What can hang from each mark:
z802: z15 z46 z144
z104: z15 z768
z15: z46 z104 z115 z921
z697: z144 z748
z921: z15 z115 z768
z115: z15
z46: z748 z768 z802
z768: z46 z104 z115
z144: z46 z615 z697 z748 z802
z748: z46 z144 z697 z768

Every row comes from one small tree of marks. Brackets hold a mark, then the marks that hang from it, in the order of their numbers. Every link used is in the known rows. Which tree was each row made from?
(in the rows, 128 means zero)
Known rows:
{z768 z46 z104 {z115 {z15 z921}}}: [131 149 108 144 160 164 111 131 122 149 103 132 112 125 106 132 141 124
 122 129 109 126 128 153 160 108 137  99 145 146  94 103 138  76  97 142
 109 128 127 108 102 114 130 132 127 133 135 125 107 162 132 116 159  82
  59 112 107 140  77  99 134 177]
{z104 {z15 {z46 z768}}}: [125 124 106 141 136 134 113  86 121 132 117 123 139 134 129 140 153 140
 134 138 129 141 134 147 154 119 138 120 121 126 128 123 116 121 139  94
 116 130 130 167 134 114 119 125 138 134 127 108 115 156 133 135 138 132
 124 141 117 110  97 115 124 129]
{z115 {z15 z46 z921}}: [133 127 170 147 134 133 112  75 101 124  95 131 134 128 102 116 184 144
 111 138 133 133 119 184 124 129 145 122 122 128 152 122 124  95 125 114
 108 132 134 103 126 116 111 126 122 126 136 129 105 169 125 118 179 130
  87 121 119 107 117 112 102 147]
{z768 {z46 {z748 z144 z697}}}: [126 127  86 120 100 137 105 174 137 128 125 114 114 101 127 148 100 106
 114 107 118 129 138 139 101 118 102 127 114 141 160 125 129 172 108 140
 125 122 132  70 141 143 133 132 120 130 113 165 141 119 146 143 127 175
 124 176 133 161  98 127 104 120]
{z748 {z46 z768} {z697 z144}}: [138 127 129  94  88 126 132 173 133 117 161 120 130 122 124 136  79  80
 139 108 114 117 127  73 110 120 103 156 119 117 136 141 145 156 136 123
 155 124 116  60 126 150 154 134 115 144 114 145 141 109 138 137 118 147
 200 179 133 177 129 148 109 112]
{z15 z46 {z104 {z768 z115}} z921}: [129 135 123 129 134 151 133  96 153 133  80 160 144 116 127 117 213 171
 137 153 121 143 122 243 155 122 155 102 139 121 123 121 132  89 113 163
 117 117 118 166 131 100  96 138 134 116 161 156 109 186 112  91 148  79
  89 121  80  68 126 103 116 163]
{z46 z748}: [119 121 133 124 109 115 115 118 125 123 136 117 115 120 142 131  90 130
 117 116 125 128 136 117 118 130 114 126 122 124 149 129 114 148 131 115
 120 130 137 104 135 142 125 127 122 144 110 134 139  75 124 155 125 172
 128 143 143 140 143 143 140 111]
{z144 {z46 z768} z615 z748}: [131 124 134 142 100  98 133  77 128 123 190  98 136 143 144 126  83 105
 162 122 151 128 115  16 102 137 153 123 119 116 137 138 122 172 138 104
 132 133 120 185  95 146 136  99 103 105 116 108 151  88 147 145  30 158
 163 128 143 169 179 151 153 100]
{z46 {z768 z104} z802}: [120 116 102 116 168 123 136 166 130 135 136 121 133 144 126 128 109 118
 124 110 127 117 151  72 157 123 126 117 131 143 101  97 126 135 129 114
 131 137 136 178 142 127 149 124 140 154 121 103 136 124 135 138 123 120
 144  83 130 129 135 145 151 128]
{z104 {z15 z115} {z768 {z46 z748}}}: [117 138  98 132 132 163 122  71 154 148 107 117 136 117 143 155 150 147
 142 150 114 148 119 180 143 116 121 118 139 128 128 138 105 107 124 131
 109 126 125 126 147 128 128 125 158 140 149 112 113 173 134 121 148 110
 127 139 100 118  63 105  90 144]
{z802 {z15 z46 z104} {z144 z697}}: [124 135  99 153 124 111 124 122 140 114 106 159 129 132 125 115 123 156
 119 136 171 122 132 157 123 132 147 141 120 129 133 139 129 130 126 157
 150 126 130 172 122 104 118 132 128  93 123 160 150 166 113 115  94 149
 107 139 134  81 153 131 141  96]
{z802 {z46 z768} {z144 z615 {z748 z697}}}: [141 126 108 131 112  89 121 146 175 112 175 131 131 147 156 111  78 103
 143 123 155 124 128  57 117 146 172 136 106 108 124 156 110 150 151 100
 129 125 133 150 117 144 137 100 112 103 111 150 180 113 144 133  48 164
 173 112 139 123 136 134 149  83]
{z104 {z768 {z46 {z802 z144}} z115}}: [123 135  89 123 149 155 113 138 151 145 118 122 131 122 117 143 135 141
 139 130 132 131 137 154 140 118 131 121 140 134 112 127 118 138 120 137
 115 132 135 143 138 133 130 118 154 140 144 117 134 153 139 120 147 117
  76 123 123 124  87 114 119 138]
{z144 {z697 {z748 z46}} z802}: [143 141 166 111 105 118 131  99 116 118 182 119 116 121 126 128  84 118
 158 128 142 129 114  51  92 121 116 152 129 128 163 139 122 172 132 124
 152 118 116  94 101 143 139 117 137 142 112 124 140  76 139 130 102 152
 160 157 163 172 150 146 111  90]
{z46 z748 {z768 z104 z115} {z802 z15}}: [108 129  78 121 184 116 133 202 163 133 139 123 121 139 164 125  75 122
  96  98 127 106 140  85 149 132 109 110 147 145 109  94 122 140 115 129
 158 138 139 156 158 120 160 136 135 168 133 126 151 101 136 142  79 105
 153  67 118 109 119 159 171 126]
{z46 z748 z768 {z802 {z144 z697}}}: [123 121  96 114 129  99 118 175 172 123 168 109 132 136 155 120  80 112
 116 108 140 112 137  88 111 141 116 133 130 135 134 113  98 154 127 110
 143 135 144 150 159 139 152 115 149 150 102 145 177  92 156 146  94 176
 165  74 132 127 130 169 149  96]
{z921 z115}: [129 131 157 122 116 133 128 104  86 132 133 127 120 127 122 135 145 140
 134 132 113 131 129 127 128 129 131 134 122 133 105 133 133 106 133 127
 117 132 133 122 121 133 113 139 127 130 127  98 111 100 124 136 156 142
 112 133 138 139 147 119 133 145]
{z697 {z748 {z46 z802}}}: [129 127 144 120 112 126 135 155 102 121 146 125 116 118 119 161 107 116
 144 120 122 119 123  75 107 123 102 154 125 131 156 150 109 169 135 118
 151 123 128 107 129 135 163 125 121 141 114 121 140 112 132 156 141 157
 162 147 150 168 142 159 111 112]
{z921 {z15 {z46 {z748 z697 {z768 z115}}}}}: [134 129 139 125 123 123 116 139 116 121 117 127 116 129 133 140 152 117
 114 128 115 128 127 156 110 133 121 125 128 119 148 115 129 123 122 113
 128 119 131 106 122 128 125 135 124 125 128 138 116 143 135 129 111 146
 101 122 123 116  97 133 134 137]
{z802 z15 z144}: [118 127 111 152 128 111 124 130 111 117 119 138 130 138 124 112  83 137
 116 128 160 117 143 114 135 134 134 151 119 127 121 149 129 135 145 128
 134 140 142 141 131 115 127 126 121 117 115 120 148 136 112 134 118 148
 115 140 152 110 154 131 149  94]
{z921 {z768 {z115 z15}}}: [135 130 154 136 137 133 123 107 111 134 120 123 112 137 112 111 145 131
 124 134 113 127 116 149 132 137 124 131 136 121 104 121 138  86 128 121
 106 135 130 104 118 136 117 131 123 123 136 128 105 104 129 114 146 114
  78 118 135 133 128 108 133 155]
{z115 z15}: [128 121 165 138 138 129 113  81  87 129 114 121 124 135 106 120 140 130
 118 132 135 134 127 122 125 129 134 133 118 120 142 127 121 112 135 110
 114 139 134  86 119 140 118 123 121 135 125 106 112 127 120 133 164 141
  90 130 144 147 128 122 118 133]
{z104 {z15 {z46 {z748 z144} z768} z115}}: [124 131 102 138 126 131 121 109 142 130 116 126 138 127 145 130 156 132
 124 140 117 142 123 164 145 128 133 123 126 127 136 130 114 106 128 116
 119 124 126 129 145 114 134 131 137 141 132 138 116 150 135 126 134 119
 156 135 100 108  83 120 109 132]
{z748 z46 {z697 z144} {z768 {z115 z15}}}: [150 134 152  98 100 136 126 185 140 123 168 125 124 129 117 154  85  68
 134 113 110 121 119  84 103 125  90 140 135 108 137 151 150 142 132  99
 162 116 111  36 104 156 161 137 121 137 123 137 131 103 142 142 130 107
 176 165 134 197 105 156 122 119]
{z748 {z768 z104}}: [136 116 135 122 129 126 132 116 108 132 139 132 117 144 119 156  93 108
 135 122 118 129 153  78 153 120 118 106 131 124  98 125 141 125 139  87
 123 123 129 155 101 134 131 133 126 121 109  92 123 107 121 165 133 112
 133 136 142 152 144 145 167 114]
{z115 {z15 {z46 z748 z802} z104 z921}}: [126 126 152 140 148 134 122 126 135 126  91 136 138 123 119 112 194 152
 101 137 131 134 117 212 117 136 132 118 126 129 169 116 114 104 113 138
 125 126 129 111 138 116 117 130 128 129 144 167 118 164 127 106 161 122
  99  90 108 101 117 123 106 155]
{z144 z615 z802}: [137 115 147 129 130 119 127 143 117 128 158 104 143 135 132  92  89 134
 133 121 143 132 137  77 124 133 149 131 115 118 140 126 142 179 145 132
 112 130 125 137  93 140 114  95 118 150 104 113 128  64 134 105 105 112
 135 145 167 145 143 111 123 108]
{z144 {z46 z802} z615 z697 {z748 z768}}: [140 129 166 130 104  89 138  82 162 122 211 104 135 136 127 147  81 105
 165 119 176 125 100   4  68 140 134 129 129 124 157 143 122 190 126 108
 154 114 110 194  89 160 154  91 134  93 116 117 163  86 152 149  39 175
 168 110 163 187 187 172 144  80]
{z144 z615 {z748 z46 {z768 z115}} z802}: [148 132 138 124 105 125 134 167 133 127 204  98 132 138 147 125  74  96
 156 118 139 129 129  36 100 133 124 118 133 111 140 158 128 192 138  95
 143 121 118 153  74 140 143  99 118 133 117 125 147  57 163 144  63 111
 161 142 157 183 137 145 144 101]
{z104 {z768 z115}}: [124 131 131 114 142 142 120  76 130 140 119 131 126 127 124 131 128 145
 148 135 127 136 131 132 151 121 139 122 139 114 103 132 128 117 133 128
 113 132 128 124 129 142 116 124 141 148 147  95 120 121 121 124 143 111
  91 137 125 128 119 116 131 135]
{z697 z144}: [131 125 132 118 103 119 129 117 124 121 127 128 123 130 103 120  95 129
 137 127 135 121 127 105 122 122 128 147 119 129 150 131 132 139 139 138
 128 127 125  79 113 136 130 123 121 149 110 113 119 108  97 136 124 142
 138 164 159 146 138 118 107 112]
{z46 {z748 z768} z802}: [121 112 124 115 138 113 125 187 150 126 151 111 126 127 140 150  95 119
 106 105 131 120 143 106 109 137  91 120 131 134 158 121 110 177 129  95
 139 127 140 137 149 144 150 123 144 149 112 132 150  81 139 164 129 155
 148  98 148 144 134 167 146 104]
{z144 z697}: [131 127 155 120 105 112 119  61 115 124 142 131 116 123 113 131 109 131
 144 129 149 130 122  86 116 120 135 138 124 127 127 125 130 135 127 130
 126 126 123 124 116 144 118 121 139 123 109 111 130 102 115 143 136 170
 116 156 152 149 163 134 127 105]
{z46 {z748 z697} z802}: [116 120 128 104 133 109 117 179 157 125 144 119 129 112 137 132  99 125
 100 101 132 120 133 118 103 137  97 138 121 135 166 121 120 171 116 126
 140 122 132  93 163 153 152 123 142 162 122 159 152  87 142 135 123 179
 142 109 142 148 138 156 116 113]
{z46 {z748 {z144 z615}} {z768 z104}}: [130 118 101 107 120 109 129 159 152 128 144 113 118 135 157 115  59  96
 122 102 108 120 143  77 139 131 126 116 120 117 114 113 128 136 129 133
 129 122 131 109 133 143 140 125 105 158 104 145 153  74 141 142  83 139
 194 126 124 149 121 144 147 118]
{z46 z768}: [127 113 114 124 121 122 122 108 101 128 139 118 127 140 137 128 109 114
 133 122 124 127 142  80 145 122 137 120 124 127 103 111 128 137 141 102
 122 146 137 147 131 132 119 129 120 133 109  91 127 107 126 152 118 132
 138 139 130 130 145 138 152 116]
{z748 z46 z144 z697 {z768 {z115 z15}}}: [150 130 152  91 108 132 125 212 139 122 160 126 126 120 116 142  92  49
 132 106 105 129 131  87 105 127  85 148 126 100 132 162 155 150 127 104
 157 108 109  12 121 165 164 140 113 133 132 166 145 100 163 135 153 117
 183 172 129 221  92 155 119 120]
{z802 {z15 {z921 z115}}}: [117 131 155 142 132 126 143 101  93 125 106 141 129 124 128 122 132 149
 115 132 134 121 122 141 134 129 124 136 132 138 117 133 143 112 133 143
 136 138 131 128 141 107 114 144 117 120 140  99 112 141 100 131 146 116
 125 137 131 102 162 118 130 133]
{z921 z15}: [127 122 158 128 127 122 130 111  84 125 112 123 118 134 119 127 141 120
 131 137 122 130 129 122 122 127 125 144 124 118 136 121 126 115 137 121
 116 132 131 109 118 133 117 126 121 123 122 105 111 138 117 128 135 147
  99 127 142 137 121 123 134 138]
{z46 z768 {z802 {z15 z115}}}: [111 115  97 133 163 120 142 178 121 129 126 124 139 139 141 124 122 125
 105 115 142 114 136  88 138 131 121 130 135 148 119 107 129 151 130 130
 150 150 137 165 161 115 150 132 137 141 131  97 131 140 120 135 116 104
 153  95 127 102 142 147 137 115]
{z802 z144}: [130 124 123 137 106 113 112 116 115 122 136 130 131 136 115 112  99 126
 136 132 142 127 145 113 137 131 142 147 116 118 113 147 118 122 144 110
 108 132 140 133 119 132 124 114 129 123  99 128 148 115 127 134 144 164
 106 135 147 137 144 129 144 104]

Write each row's tree:
[128 140 105 147 141 165 109 145 121 145 102 130 122 118 117 129 169 130
 121 137 116 135 118 182 136 115 135 108 141 139 123 111 129 104 101 147
 116 137 125  97 115 116 115 133 125 117 137 135 109 157 126 114 156  89
  55 128 107 134  88 102 121 170]  {z768 z46 {z115 {z15 z104 z921}}}
[135 117 141  98 123  99 131 174 157 121 161 115 150 121 121 104  87  83
 132 102 134 127 125  59 101 139 127 158 105 113 148 132 158 181 128 145
 140 112 109  66 137 169 151 112 108 138 123 161 155  95 154  97  91 149
 193 147 142 190 137 140 103 106]  {z748 {z144 {z46 z768 z802} z615} z697}
[120 137 153 125 135 150 140  23 143 146 102 134 151 124 132 127 173 153
 154 166 115 148 108 182 166 122 138 129 145 114 107 145 117  60 136 128
 102 125 116 131 148 122 120 125 156 140 159  94 101 182 117 103 176  82
 139 120  91 107  99  99  89 153]  {z104 {z15 z115 z921} z768}
[135 138 163 129 126 135 130 119  80 126 108 129 117 131 121 138 198 140
 126 142 105 129 122 179 110 134 134 135 123 132 126 121 129  89 128 133
 121 123 134 125 117 118 109 143 126 119 139 114  96 159 134 115 140 144
  89 109 123 106 103 110 122 167]  {z921 {z15 z46} z115}
[138 131 154 126  82 100 121  48 134 127 168 122 118 125 128 134  94 128
 159 127 165 125 104  51  89 130 154 131 119 118 135 144 123 150 119 141
 134 119 117 160  94 149 127  98 124 114 108 118 146  92 129 149  65 188
 133 150 156 161 181 137 117  99]  {z144 z615 z697 z748}
[118 133 133 125 143 149 132  36 136 146 108 129 143 128 132 139 155 152
 152 158 122 150 118 156 161 121 136 131 138 114 112 145 114  84 140 124
 107 127 120 132 141 132 124 123 156 145 155  90 106 165 119 112 159  96
 131 132 107 119  95 104  98 141]  {z104 {z15 z115} z768}
[122 133  94 121 154 158 114 132 146 146 115 121 128 118 118 147 140 143
 138 128 129 131 135 150 139 115 127 115 141 136 117 120 121 146 118 138
 116 133 133 139 139 134 127 121 153 143 149 109 125 151 136 123 150 112
  78 129 123 126  89 112 116 142]  {z104 {z768 {z46 z802} z115}}
[126 117 133 115 104 107 121 154 142 121 134 113 121 117 139 113  77 115
 119 108 124 126 134 113 110 136 118 137 112 114 151 137 123 161 130 140
 122 118 131  75 136 151 130 118 108 150 106 157 149  65 130 140 121 168
 159 155 148 159 129 136 119 109]  {z46 {z748 {z144 z615}}}
[110 120 134 135 161 120 140 158 121 126 112 132 139 124 115 120 129 146
 107 118 152 116 132 125 129 131 113 140 131 146 142 122 131 153 128 138
 138 137 134 149 157 117 139 126 138 138 136 114 130 142 114 130 155 129
 120 107 144 112 151 132 123 121]  {z46 {z802 {z15 z921}}}
[127 127  85 130 109 140 110 179 132 127 130 106 115 108 127 135  98 113
 118 112 122 131 143 136 105 118 104 124 118 145 165 123 119 180 116 135
 119 126 136  89 133 135 127 126 123 136 111 158 139 108 145 143 128 163
 120 168 142 155  95 122 111 117]  {z768 {z46 {z748 {z144 z802}}}}
[113 131 148 149 127 125 146 101 100 124  97 146 132 123 131 115 137 144
 110 138 136 122 116 142 140 129 130 137 138 139 120 133 144 104 128 153
 134 139 128 120 143 102 125 141 119 117 137 107 108 154  88 126 148  95
 134 139 121  92 161 122 120 126]  {z802 {z15 z115 z921}}
[127 148 123 134 164 143 122  93 140 143 109 148 125 132 119 121 144 144
 138 139 113 134 128 154 190 115 148 106 144 127  81 117 137  59 117 126
 108 115 118 151 111 108 129 130 139 147 142 119 107 150 122 111 149  78
  93 108 101 118  95 102 147 166]  {z768 {z104 {z15 z46 z921}} z115}
[135 122 107 138 132 100 122 150 155 110 153 132 128 151 145 107  91 113
 137 129 146 127 143  81 143 138 164 138 112 116 116 143 105 136 162  90
 117 134 143 147 128 132 125 113 122 108 107 136 167 117 129 136 106 148
 153 110 140 107 124 130 166  89]  {z802 {z46 z768} z144}
[133 112 101 132 125 141 121 174 116 134 139 115 123 130 115 170 118 106
 124 116 127 128 150 106 120 118 103 107 129 144 134 119 127 176 129  90
 129 133 136 159 122 131 135 128 138 111 109 103 129 130 136 168 143 129
 119 143 145 149 117 145 142 111]  {z748 {z768 {z46 z802}}}
[124 130 129 129 150 140 144 142 124 130  81 143 133 130 126 128 213 148
 124 153 120 137 122 203 124 132 136 131 134 125 144 116 123 100 116 165
 126 121 122 141 131 113 123 134 139 117 154 145 103 196 116  88 130  98
  97  92 103  84  99 116 108 159]  {z921 {z15 {z46 z802} {z104 z768} z115}}
[117 125 134 132 136 133 144 201 112 120 131 119 132 121 119 133 114 119
 122 115 137 118 136 101 119 125  97 152 130 136 136 149 125 167 137 132
 146 133 130 136 140 125 156 127 133 132 126 138 138 125 129 142 175 134
 153 140 146 147 134 148 128 119]  {z748 {z46 {z802 {z15 z115}}}}
[134 131 124 130 119 144 141 120 124 129  99 153 141 125 140 121 220 154
 128 148 104 137 124 222 144 128 154 102 131 135 110 110 136  79 115 151
 127 126 123 176 132  91  94 152 121 105 144 147 107 173 122 104 137  89
 127 107  76  68 141 114 129 169]  {z15 {z46 z768} z104 {z921 z115}}
[129 121 116 129 153 114 127 145 143 118 145 132 118 142 149 121 109 118
 133 123 134 131 132  78 149 129 155 118 123 121 117 122 121 144 151  97
 124 137 133 132 130 133 121 124 119 121 128 114 139 100 118 142 107 117
 141 122 134 112 119 125 167 110]  {z802 {z46 {z768 z115}}}
[122 124 129 123 137 134 150 199 114 122 144 114 136 128 133 133 118 109
 126 113 124 113 135  97 125 127 100 142 134 138 118 136 125 153 139 121
 152 139 133 151 148 119 149 134 129 133 129 123 140 128 142 145 163 126
 174 120 129 138 133 151 139 130]  {z748 {z46 z768 {z802 {z15 {z921 z115}}}}}
[133 136 126 129 124 147 133 168 122 137 130 109 109 119 125 144 161 139
 116 124  94 120 120 183  99 139  97 128 132 153 114 118 128 111 116 144
 116 129 138 135 138 130 124 144 135 118 135 150 113 113 155 123 143 149
 106 105 132 125 114 111 115 167]  {z921 z115 {z768 {z46 z748 z802}}}
[123 128 134 129 129 109 142 137 140 114 143 119 134 132 102 114  86 128
 134 121 153 117 120  79 107 129 120 156 122 136 174 130 132 165 142 139
 144 127 121  95 120 137 147 118 125 139 125 119 130 111 103 124 100 139
 153 139 165 152 149 133 118 102]  {z697 {z144 {z46 {z802 z15}}}}
[111 133 119 146 137 146 155 109 122 133  78 154 136 118 139 123 161 156
 117 149 132 131 116 184 144 123 130 124 143 136 122 131 142 101 117 182
 138 135 120 136 143  99 116 148 124 106 155 124 108 183  88 106 136  69
 126 136 101  80 146 113 113 142]  {z802 {z15 {z104 {z768 z46}} z115 z921}}
[130 126 131 138 114 147 147 122 128 135  94 142 128 118 123 113 182 142
 132 148 105 136 118 208 138 126 123 118 135 131 118 119 139  86 115 164
 110 126 118 145 127 111  99 141 119  91 135 162 108 153 111 101 152  98
 105 126 105 109 150 103 119 166]  {z15 z104 {z921 {z768 z46}}}
[128 135 122 162 122 116 129 123 128 114  99 145 136 134 117 103 138 153
 109 136 149 114 130 190 132 141 138 141 126 134 121 142 134 103 136 135
 125 130 141 165 139  91 119 133 121  99 128 156 135 177 121 112 132 135
 109 125 126  65 142 114 131 116]  {z802 {z15 z46 {z921 z768}} z144}
[138 123 129 107 138 126 123 129 140 135 143 139 131 133 120 167 111 104
 125 118 118 133 142 101 145 123 110 113 126 124 114 123 151 126 125  89
 137 109 117 132 121 141 148 136 140 133 129 120 125 137 142 139 118 118
 149 131 124 153 119 145 136 120]  {z748 z697 {z768 {z104 {z15 {z46 z802}}}}}
[138 138 143 137 153 137 125 104 120 136 109 132 107 140 106 115 147 138
 122 132 108 125 123 158 150 132 130 118 137 126  89 114 146  66 121 130
 105 124 128 130 107 126 123 135 123 127 141 144 101 122 133 106 139 103
  77 107 126 122 117 103 141 166]  {z921 {z768 z104 {z115 {z15 z46}}}}
[127 131 161 122 116 140 151 102 112 134 108 152 136 119 132 111 185 149
 138 152 104 139 117 191 144 128 137 123 134 125 107 130 137  74 121 161
 120 125 117 130 125 113  97 145 121 110 140 132 108 135 103 105 160  96
 123 114 102 115 166 112 127 168]  {z15 z104 {z921 z115}}
[128 130 107 147 145  90 132 134 162 104 148 145 122 149 151 109  72 123
 125 126 176 115 127  67 127 140 157 145 119 125 124 141 116 145 155 115
 152 136 138 154 135 121 128 122 123  93 120 131 172 136 116 136  73 149
 166 116 147  85 139 135 166  69]  {z802 z15 {z46 z768} {z144 z697}}
[129 123  76 136 135 139 121 147 130 128 105 147 130 132 139 126 177 145
 125 133 124 139 140 171 152 122 155  99 125 127 118 105 132 128 118 140
 132 131 126 179 120 106 107 141 120 116 132 147 119 145 120 118 103  97
 100 133  99  86 128 126 150 140]  {z15 {z46 {z768 z115}} z104}
[120 129 101 131 124 158 143 117 130 142  92 146 132 119 135 134 177 147
 137 154 114 146 124 182 143 119 139 116 136 127 115 130 130 104 112 179
 120 130 116 130 125 123 115 140 134 111 145 137 107 162 104 102 138  77
 113 138  98 108 127 113 109 149]  {z15 {z104 {z768 z46}} z115}
[134 141 159 122  99 128 118 104 134 121 116 139 132 107 133 129 180 149
 110 129 107 128 115 216 112 135 133 117 126 137 140 125 134  99 111 134
 121 114 131 112 146 112 113 146 128 130 137 163 117 143 138 120 150 149
 127 125  97  90 129 122 105 151]  {z15 {z46 {z748 z697}} {z921 z115}}
[133 131 147 132 135 142 125 106  92 132 115 133 126 134 125 131 189 145
 122 139 111 135 124 172 123 133 143 120 121 130 117 120 127  87 125 132
 126 135 131 120 119 123 105 145 122 124 143 117 103 138 131 116 146 120
 102 111 114 116 124 115 123 163]  {z921 {z115 {z15 {z46 z768} z104}}}
[127 136 137 119 121 162 148  96 132 143  96 147 137 113 133 130 198 155
 145 156 102 142 117 216 141 121 135 113 140 129 108 128 132  77 115 173
 117 125 118 143 132 114  94 145 133 109 155 130 108 169 114  97 162  88
 112 118  89 106 135 101 110 176]  {z15 {z104 {z768 z46}} {z921 z115}}
[123 136 142 148 128 126 137 116 118 118  96 139 121 120 134 124 156 161
  98 128 126 116 117 197 119 139 119 126 132 144 132 127 140 107 124 145
 136 129 137 146 148  97 114 152 117 114 148 143 112 151 118 124 128 128
 122 127 120  68 144 116 122 140]  {z802 {z15 {z46 z748} {z921 z115 z768}}}
